Known rows, with every step that occurs:
tosuz/dibod/dogos/nume/puzer/bavid: [ -1   8  -5   9  -4 -22   3  14  -5  12   9 -12  -8  -3  -4 -13   6  -5
  28  16   3  16   4  -7  10  -5  20  -2   4 -13  16  24   4   6  -2]
ganip/vuvef/bavid/puzer: [-18  14  -6 -16  16 -11   8  -4  -8  -7  -8  -4   0   5  -2  13 -11  11
  -1  -5  18  10   1  -9 -14   9  22 -22  -7   1   8  -7  14   5 -15]
puzer/bavid/vuvef/ganip/dogos/nume: [ -7  -1  -5   9  -8 -25  -9 -12  25  14 -17  -5  -8  -2 -20 -40   8   3
  -3   7  -2   6  -2  10  14   7  21  10 -19   3  -2  19   3  -8  -4]
vuvef/ganip/dogos/dibod/zegaf: [ -3   4   3  -9   9 -17  -4  -7  11  -6 -18  11   9  -8  -8 -23  18   9
  13  16 -11  -7   1  10 -17  -5  -2   2 -24 -14  -1   2  12  -2   3]
tosuz/dibod/zegaf/pema: [ -9   9  -1  -5   3  -2   8  -8  -5  -8   1  11   8  -6  -3  -7   6 -13
   9   8 -13  13   5   1  -5  -2 -22   9   0 -16   8  12  -5 -14  11]
tosuz/dibod/dogos/nume/puzer: [ -5  15  -6   9  -6 -22   0  16   0  11   8 -15  -4 -14  -4  -8   9  -1
  27   7  -3  14   4 -12  11 -11  10  -7   0 -15  15  12  13  -3   1]
vave/vuvef/ganip/dogos/nume: [ -7  10   3  10  -8 -18 -21   0  20   5 -12   0  -6 -13 -10 -19   7  -6
   1   5  -5   1   4  13  12   3  23   3 -21 -10  10   6  11   9   4]
nume/puzer: [  0   7  -3  -9   2  -7   4   5  -6   2   0  -4   2   1   5  -6   4   9
   0  -3   6   0  11 -13   0  -2  -1  -3  11   3   3  -5  11   3  -3]
gudo/vave/vuvef/bavid/puzer/nume: [-12   4   8   7   9 -17  10   0   9   0   1  -4   5  -8   3  28  -9  -2
 -12   2   8  25   7  13  -4  20  31 -21 -13 -11  15 -13  18  17  -6]
nume/puzer/bavid/vuvef: [ -3  -5  -4 -12   2 -10  10  -3   1   3  -2  -6  -5   6  -3 -21 -10  13
 -11  -9   4  10   8  -8   5   1   8   1  23  11  -1   4   1  -5  -9]
zegaf/pema: [ -9  13   0  -2  -4   5   2  -8   0  -8  -1   3   5   1   0  -2   2  -8
 -10   7   1   4   4   3   6   5 -14   8  -3   4  -1   7  -1  -7  13]
dibod/dogos/nume: [  2  16 -10  12 -11 -14  -9   2  20   3   7 -13  -8 -15  -7  -4   6 -10
   7  11  -7   9  -5   2   6  -8  13  -3 -12  -7   4   9   6  -1   4]
vuvef/ganip/dogos/dibod: [-10   1  10  -2   6 -12  -7   2   4   3 -20   6   8  -3  -5 -17  13  12
  13  13   0 -11   0  11  -2   2   4  -1 -27  -6  -3   5  13   1   4]
vave/vuvef/ganip: [ -4  -2  14  -8   3   0 -11  -1   3   1  -7   3   5  -6  -4  -3  -8  -4
  -9  -3  -6  -1  13   9   8   2   4   6  -3  -9  10 -13   6  12   8]
nume/dogos: [ -7   2   4   2  11 -10  -5  -7   6  -2   1   5  -4  -5 -14  -5   3   0
   9   5  -1  -4 -10  10   2   2  13  -9  -4   4  -3   7  -4   2   2]
nume/puzer/gudo: [  0  21  -3 -12  10 -13  -1   8   5  -5  -1 -11  -4   3   7  -3   1  14
   2   0  14  -7  14  -7 -11   4  -6   1   8   9   3  -5   6   8  -4]
nume/dogos/dibod: [-12   8  10   3   8  -7   0   3   3  -4   1  13   0   0  -4  -7  -2  10
  14  10  -1  -9 -12  13  -3   5   8 -11 -10  -4  -4   0  -2  -2   4]
bavid/vuvef/vave: [ -7 -14  -2   5  10  -8  12  -4  19   6  -4 -11   8  -4  -7  -3   3   6
 -15  -9  -5  10  -4   6   9   4  -4  -1  12  -1  -8  -1  10 -16   6]
vuvef/ganip/dogos/dibod/zegaf/pema: [-13  17   3 -12   6 -11  -2 -14  12 -11 -19  14  14  -8  -7 -25  21   1
   3  23 -10  -4   6  12 -10   2 -18  10 -26  -9  -2  10  12 -10  15]
ganip/vuvef: [ -9   0  -2 -10   5  -3  -7   0   2  -6  -2   0  -2   0   2  -1  -9  13
   2  -7   5  -4   5  -8  -4   2  12  -1   3   3   4   2  -2  -7  -8]
dogos/nume/puzer/gudo/vave: [  0  31  -7   9  -2 -26  -1  16  28   4   8 -14   3   6  15   5  13  11
  -1  17  12   0  15  -2  -4  14   1   5  -1 -12  -4  -3  12  -7  -7]
bavid/puzer/gudo/vave: [ -2  13  -7 -10  18 -14  11   7  23 -11  -2 -13   6   3   6  28   6   0
  -2  13  17   1   6   7 -14  15  -5 -11 -10 -13  -7  -2  15  -7 -12]
zegaf/dibod/dogos: [-10  -9  -1  -4   4  -3  -7   6   1   1   5 -13   8 -19  -7   4   6   3
  22   8  -7  10   3   3  -1  -1  -2 -14  -2 -13   5   4   4  -7   3]
puzer/bavid/vuvef/ganip/dogos: [ -9 -20   3  -7  11 -17  -6 -15  14  10 -21  -4  -4  -3 -21 -31   5   8
   0   2  -2   5  -2  11   7   3  16   2 -10  10  -3  20   1  -3  -4]
vave/vuvef/ganip/dogos: [ -9  -8  10  -5  11 -10 -17  -3   8   0 -17   2  -1 -14 -13 -11   4   1
   3   1  -5   0   6  13   5  -1  17  -4 -12  -3  10   7  10  13   4]
zegaf/dibod: [-11  -5   1  -2  -3   4  -3   6  -8   1   2  -1  12  -3   2   0   4   7
  13   0   0   3   6   0  -1  10  -8  -5   2 -14   2  -7   0 -10  -3]
vuvef/vave/gudo/puzer/bavid: [ -4 -10  -4   7  28  -2  19  -3   6  -3  -4 -16  10  23   8   2   7  -4
   4  21  22  -4   9  12 -21   7   6  19  17   6   3  16  16  17   9]
ganip/dogos/nume/puzer: [ -3  21 -12   9  -9 -24  -6   6  11   4  -5  -8  -9  -5  -2 -22  20   7
  10   5   6   2   2  -9   4  -2  18  -5  -7   3   2  14  16  -1  -8]
gudo/vave: [ -2  -8   2   6   5  -6   5   7  11   6   4  -1  11   1   5  17   9   3
   0  12  -1   5   1   6   0   6   1  -2  -1 -13  -6   2   4 -10  -3]
dogos/nume/puzer/bavid/vuvef: [ -2  13 -11   4 -16 -17   5  -1  12   8   3  -6 -11   8   0 -28  -6   8
 -13  -5   4  12   8 -10  11   5  14   7  13   4  -1   3   2 -10  -9]
vuvef/ganip/dogos/nume: [ -4  13  -3  11  -9 -23 -15  -5  19  11 -15  -4  -1  -7 -13 -24  23  -1
   8  12  -1  -5   1   7   8   2  12   4 -31  -5   0  11  11   0   1]
bavid/puzer/nume/dogos: [ -5  11  -3  -2   8 -20   6 -16  14  -8  -3  -1  -8 -15 -16  -2   5  -7
   6  -4  11   0  -5  11   2  12  21 -19 -20  10   4   2   7   6  -5]
bavid/puzer/gudo/vave/vuvef/ganip: [ -8  12   7 -19  22 -13   1   6  26 -10  -9 -10  12  -3   2  25  -2  -4
 -10   9  12   1  18  17  -6  17  -2  -5 -12 -21   5 -15  20   6  -4]
bavid/puzer: [  1   9  -9 -13   4  -2  13  -2   1  -9  -4  -5  -1  -1  -2   8   0  -8
  -3  -3  10   3   0  -3  -2   3  -1 -13  -6  -4  -1  -5  13  -1  -8]
tosuz/dibod/zegaf: [  1  -5  -2  -4   7  -6   6  -1  -6  -2   3   8   3  -7  -3  -6   5  -3
  18   3 -13  10   0  -1 -10  -8  -8   3   3 -20   9   4  -3  -6  -2]
puzer/gudo/vave/vuvef/bavid: [-16   8  14   6  21 -13  -6  12  13  -1   5  -5   2   3   7  28 -13   7
  -8  14   6  15   4  18 -15  16  18  -8   0 -12   9  -8   2  18  -1]
gudo/puzer: [ -7  -2  -2  -8  12   2  14   6   4  -2   1  -3   3  10   7  -5   9   5
   5   9   5   1   2  -1 -10  -5  -3   4   6   3   4   1  18   1   3]
ganip/dogos/dibod/tosuz: [ -7   0   0  -3   1 -13  -3   3  10 -14  -6   9 -10 -10  -2 -18   4  15
  24  12  -8   1 -15   5  -9   1   7  -5 -19  -6  -4  17   4  -4  -2]
tosuz/dibod/dogos/nume: [ -5   7  -3  18  -8 -16  -5  10   7   9   7 -11  -6 -16  -8  -3   6 -10
  26  10  -8  14  -5   1  10  -9  11  -4 -12 -18  12  17   3  -4   4]
puzer/nume/dogos/dibod/zegaf/pema: [-12  27   6   2   0 -17   2 -22  18 -16   1  19   2 -14  -6 -20   7  -3
   2  13 -11  -1  -1  19  -9  10  -4   5 -21   1   2   4  -5  -7  16]
dogos/dibod: [-5  6  6  2 -5  3  6 10 -3 -4  0  8  4  5 10 -2 -5  9  5  5  0 -5 -2  3
 -4  3 -3  0 -6 -8 -3 -6  2 -4  2]
vave/gudo: [ -1   6  -3   7   4   2  -6  -9  -2  -6  -3 -12  -1  -1   4   7 -12  -2
   0  -2   6  -8  11   3 -16   2   2  10   3   7   2   1  -1  11  -2]

Rows:
[-15  -6  13  11  13  -7   0   9   2   6   5   3   8   2   4  25  -9   4
  -9  10  -4  20   1  13  -3  10  22 -11   4 -17   8  -7   7  12   0]	gudo/vave/vuvef/bavid
[  2  24 -12   4  -9 -22  -4   8  13   4   8 -18  -7 -13  -2  -9  11   0
   7   7  -2   9   6 -10   7 -10  11  -5   0  -3   6   5  15   0   2]	dibod/dogos/nume/puzer
[-16  -1  -6  -1  32  -6  10  -2  12  -9  -6 -21  12  12  13   9   1  14
   4   5  20 -10  14   0 -27   3   7  13  16   6   7   7  24   3   1]	ganip/vuvef/vave/gudo/puzer
[-17   9  11   5  12 -14  12   2  14  -4   0   8  -3   1   3 -16   7  14
  17  14   6  -6  -6  17 -10   7  15  -3 -15   9   7   0  13   4   9]	gudo/puzer/nume/dogos/dibod
[-11  12   5   0   4 -12   7  -7  -2  -5  -3  -3  -7  -9  -2  11 -17  -5
 -11 -10   8  21   6   7  -5  13  30 -20 -12   3  21 -15  14  26  -2]	vave/vuvef/bavid/puzer/nume
[-19  26  -5 -21  25 -17   2  -2   5 -13  -8 -11  -4   7   1  16 -15  15
   0  -1  25   4   5  -4 -25  15  16 -19 -11   7   9  -8   9  10 -16]	ganip/vuvef/bavid/puzer/gudo
[ -7   3   9   1  15  -7  -8  14  23  -8   6  -4   1  -2  10  23 -10   3
  -6   9   3   5   9  15  -8  12   5   1   5 -15   3  -2  -1   5  -3]	puzer/gudo/vave/vuvef
[ -4  -7  -7   3  17 -14  12 -10   6   1  -6 -24   5   9   1  -8  -9   9
 -13  -7  14   2  16   0  -7   8   6  12  30  11  -3   7   9   4  -2]	nume/puzer/bavid/vuvef/vave/gudo
[-20  18  -3 -15  30 -23   7   5  14  -9  -5 -13   6   9   6  33  -6  18
   0  12  26   8   7   2 -25  20  17 -20 -11  -8   2  -5  14   0 -20]	ganip/vuvef/bavid/puzer/gudo/vave
[-12  -3  13  -3  26 -21 -19   7  31  -1 -14  -8   5 -10  -4   8   9   7
   3  17   2  -1  10  24  -6  12  13   0 -17 -12   4   9  11   8  -1]	puzer/gudo/vave/vuvef/ganip/dogos
[ -9  30 -11  -2  -3 -24 -11  15  18  -1   9 -26   1 -14   1  -6  11  11
  22  12   7   5  16  -5  -5   7  -2  -6  -2 -11   8  -1  11  -5  -1]	zegaf/dibod/dogos/nume/puzer/gudo
[-12  -8  -4  14  19 -14  19 -14  28   1  -7 -30   6  -3   3  -7   0  10
 -11  -8   8   3  13  12 -17   7   3  16   9  19   5   2  24  -1   8]	bavid/vuvef/vave/gudo/puzer/nume
[ -9  10  10   4  -3 -24  -4 -11  17 -11   5  14 -11 -14  -7 -20  -3  11
  21   7  -8  -3 -12  16  -2  12  17  -2 -24   1   2   4  -6   2   6]	puzer/nume/dogos/dibod/tosuz
[-13   3  12   3   7  -1  -5   2  -9   1   2   4  -4  -1  -1   8 -18   1
  -8  -3  -2  16  -1   7  -3   3  22 -10   4  -3  14 -10   2  23   2]	vave/vuvef/bavid
[ -8  11  13 -13  20 -19  -8  14  18   0  -3 -10  13   0   9  12   1  13
  -9   9   8  -3  28   9  -4  12   0   4   6 -14   6 -15  17  10   1]	nume/puzer/gudo/vave/vuvef/ganip
[  0   0  -3  15  15  -4   3  -8   6  -2  -4 -18  12   1   4  12   1  -4
  -3   3   9  -7   8   8 -12   7  -2  10   6   1  -2   3   9   9   8]	vuvef/vave/gudo
[-12  -9  -6  -2  33  -5  12  -3   8  -8  -5 -17   8  24  12   2  -1   9
   5  14  27  -7  14   4 -27   9  16  17  19   8   7  19  14  10  -1]	ganip/vuvef/vave/gudo/puzer/bavid
[ -9  -4  -2 -10  -6  -3  -4  -1   0  -8   8   2   4  -8  -1  -8   1   8
  20   4  -9   8   1   0  -3  10 -10  -1  -1 -17   1  -2  -2 -12  -3]	zegaf/dibod/tosuz
[-12 -13   3 -16  15  -7  15  -7  12   8 -10  -5   4  16  -7 -25   2   9
  -9   8   3   6   7   7   0   0  -1  16   5   8   3   2  15  -4   4]	gudo/puzer/bavid/vuvef/ganip
[  5  17 -11   3  -7 -21  -2   5   9   5   7 -13 -10  -1  -4 -15   7  -5
   9  17   4  11   5  -7   7  -5  21   0   3  -1   8  16   6   8   0]	dibod/dogos/nume/puzer/bavid
[ -3 -13  -2  -4   0  -2   5  -7   6   2  -2  -1  -7   5  -7 -15 -14   4
 -11  -5  -1  11  -3   3   6   3   9   5  10   8  -3   8  -9  -8  -6]	puzer/bavid/vuvef
[-18  14   8  11  15 -13   6  -7  12 -10  -2  -4  -4   1   7 -10  -4  13
  19  11  13 -16   6  18 -26   8  17   8 -13  15   8   2  12  14   7]	vave/gudo/puzer/nume/dogos/dibod
[ -9   2   8  -9   3 -19  -8  -4  12  -6 -15   8   0  -8  -7 -25  11  14
  22  15  -9  -6  -6   9  -5   3   3   3 -30  -9  -3  10  12  -1   4]	vuvef/ganip/dogos/dibod/tosuz
[-14  -1  -4   8  24 -14   8  -9  18  -6  -6 -24   8   4  11   3   3  13
   4   0  21  -8  19   4 -25  10  15  17   6  15  13   7  21   8   2]	ganip/vuvef/vave/gudo/puzer/nume
[  2  36 -12  -1   0 -28  -9  10  26  -3   6 -25 -12 -10   0  -7   7   4
   8  11   7   1  10  -5  -5  -3   6  -2  -5   2   7   6  12   6   1]	dibod/dogos/nume/puzer/gudo
[-23  17   1  -6  19 -31   1 -18   6  -4  -7  -1  -8  -8 -15   3  -6  11
   7  -5  17   6  -5   6 -10  17  44 -29 -23  15  14  -2   8  13 -12]	ganip/vuvef/bavid/puzer/nume/dogos
[-11  18  -2  -5  25 -19  14   6  13  -3  -3 -12   9   8   4  33   3   5
  -4  18  20  11   1  10 -20  20   6 -20 -15 -11  -2  -8  17   6 -11]	vuvef/bavid/puzer/gudo/vave
[ -8  18 -11   2 -13 -18  -6  12   6   7  10 -19   5 -16  -2  -9  15   8
  21   8  -2  11  12 -10   6   0   3 -10   0 -16   7  -2  16  -9  -1]	zegaf/dibod/dogos/nume/puzer
[ -7  -9  -5  12  14  -7   6 -13  17   0  -7 -24   7  -5  -3   3 -10   4
 -15 -11   2   1   7   9  -8   6  -3   9  14   6  -6   1   9  -6   4]	bavid/vuvef/vave/gudo
[-13  -9  -7   4  27  -6  20  -7  22  -1  -6 -27   9   5   4  -1   0  10
 -10  -3   8   2   9   7 -18   0  -6  13  20   9  -3   2  26  -6   6]	bavid/vuvef/vave/gudo/puzer
[ -8  19   1  -8   1 -26   9 -12  19 -20   1  10 -11 -16  -8 -12  -2   4
  18   3   2   0 -11  13  -5  14  15 -15 -29  -1   1   0   8   1  -2]	bavid/puzer/nume/dogos/dibod/tosuz
[ -7 -10  16  -1   8  -6  -6   5  13   6  -3   3  17  -3   2  14   0  -2
 -10   8  -6   4  14  15   7   8   5   4  -3 -23   4 -11  10   3   5]	gudo/vave/vuvef/ganip
[ -3   8   4  -6  -6  -4   3   3   5 -13   5  10  -3  -1   7 -10  -7  10
  11   8  -8   0  -7   2  -7   3  -5   4  -9 -12  -3  -2   1  -6   1]	dogos/dibod/tosuz
[-18  15   9   1  17 -22   1 -13   4  -6  -2   3 -12 -14 -17   6 -13  -4
  -2  -6   8  15  -5  18  -2  14  43 -28 -16   7  19  -9  10  28  -1]	vave/vuvef/bavid/puzer/nume/dogos
[ -4  29  -2   8  -2 -21  -7  20  29  -3  11 -10  -1   0  17  11  -3   8
  -8  10   8   5  18   3  -2  13  10   3   7 -17   5  -8  10   2  -6]	dogos/nume/puzer/gudo/vave/vuvef
[-10   9  13  12  -1 -16  -2  -5  10  -2   0  11  -4  -9  -4 -12  -1   9
  13   5   0  -7  -7  17   1  12  18  -6 -21   6   3   0  -4   4   6]	puzer/nume/dogos/dibod
[-11  -9  -6  -3  15   1  14 -10   9  -6  -4 -16  -7  14   4 -13 -17   7
  -5   1  11   4  10   5 -22   0   7  19  19  17   2  11   6   2  -5]	vave/gudo/puzer/bavid/vuvef
[-15   3   4  -2  16  -8  14   8   2  -3   1  -1   8   0   3  35  -9  -4
 -11   8   7  24   2  10  -7  13  22 -25  -2 -20   7 -12  20  11  -8]	gudo/vave/vuvef/bavid/puzer
[-11 -16  13   1  15 -15 -13   4  18   6 -13   1  10 -13  -8   6  12   3
   2  14  -6   5   6  19   6   6  18  -5 -13 -17   4   9  15   4   0]	gudo/vave/vuvef/ganip/dogos
[  3   1  -2  -9   3  -6   6   3 -11   2   0   0  -1  14   3 -11   0   5
   2   5  12   2  10  -9   0   2   9   2  15   5   3   6   1  11  -5]	nume/puzer/bavid
[ -7  -6   5 -10   2  -9  -2 -12  12   9 -12  -6   5  -6 -12 -16  -3   9
 -14 -10  -8   2   7   5   9   0  -6   7  -5   2  -3 -11   7 -12   2]	bavid/vuvef/ganip
[-16 -21   1 -14  22 -15   9  -8  18   8 -21  -8  -1   9 -15 -35  14  13
   4  12   5   7   0  10  -4  -3  12   7  -5  13   2  21  19  -3  -2]	gudo/puzer/bavid/vuvef/ganip/dogos
[  2  27 -10   7 -17 -15   0   7   6   6   5  -5  -3   2   7 -13   8   4
  -1   0   4   0  10 -12   6   2   6   3   3  -3   2  -5  10  -2  -3]	dogos/nume/puzer
[ -1   6 -11  11  -5 -23  14   1  19  12   1 -13   3  10  -2 -23   7   5
 -16   1   7  13   5  -4  14  10  10   7  19  -2  -4   5  12 -11   0]	dogos/nume/puzer/bavid/vuvef/vave
[-16  15  -3  -8   8 -21   6 -11  -1  -3  -8  -6  -4  -2  -3   7 -10  11
  -2 -10  18  11   6  -5 -13  16  32 -18 -18  11  16  -8  11  10 -13]	ganip/vuvef/bavid/puzer/nume
[ -5  -2  -1  16  19 -11  15  -7  17   0  -5 -23  10   4   9   3  13   2
   1   7  16  -6  15  12 -20   9   4  17   2  13   9   5  24  15  12]	vuvef/vave/gudo/puzer/nume
[  6  20  -8   6 -16 -15   2   5   0   5   5  -1  -7  14   5 -19   4  -1
   0   9  12   3   9  -9   7   6  16   9   7  -2   4   6   1   5  -5]	dogos/nume/puzer/bavid
[-13   1   4   3  16 -18   7  -8  17   0   1  -1  -6  -3  -7 -14  14   5
  12   8   6  -2  -4  13  -6   3  19  -2  -9  16   9   7  12   7   6]	gudo/puzer/nume/dogos
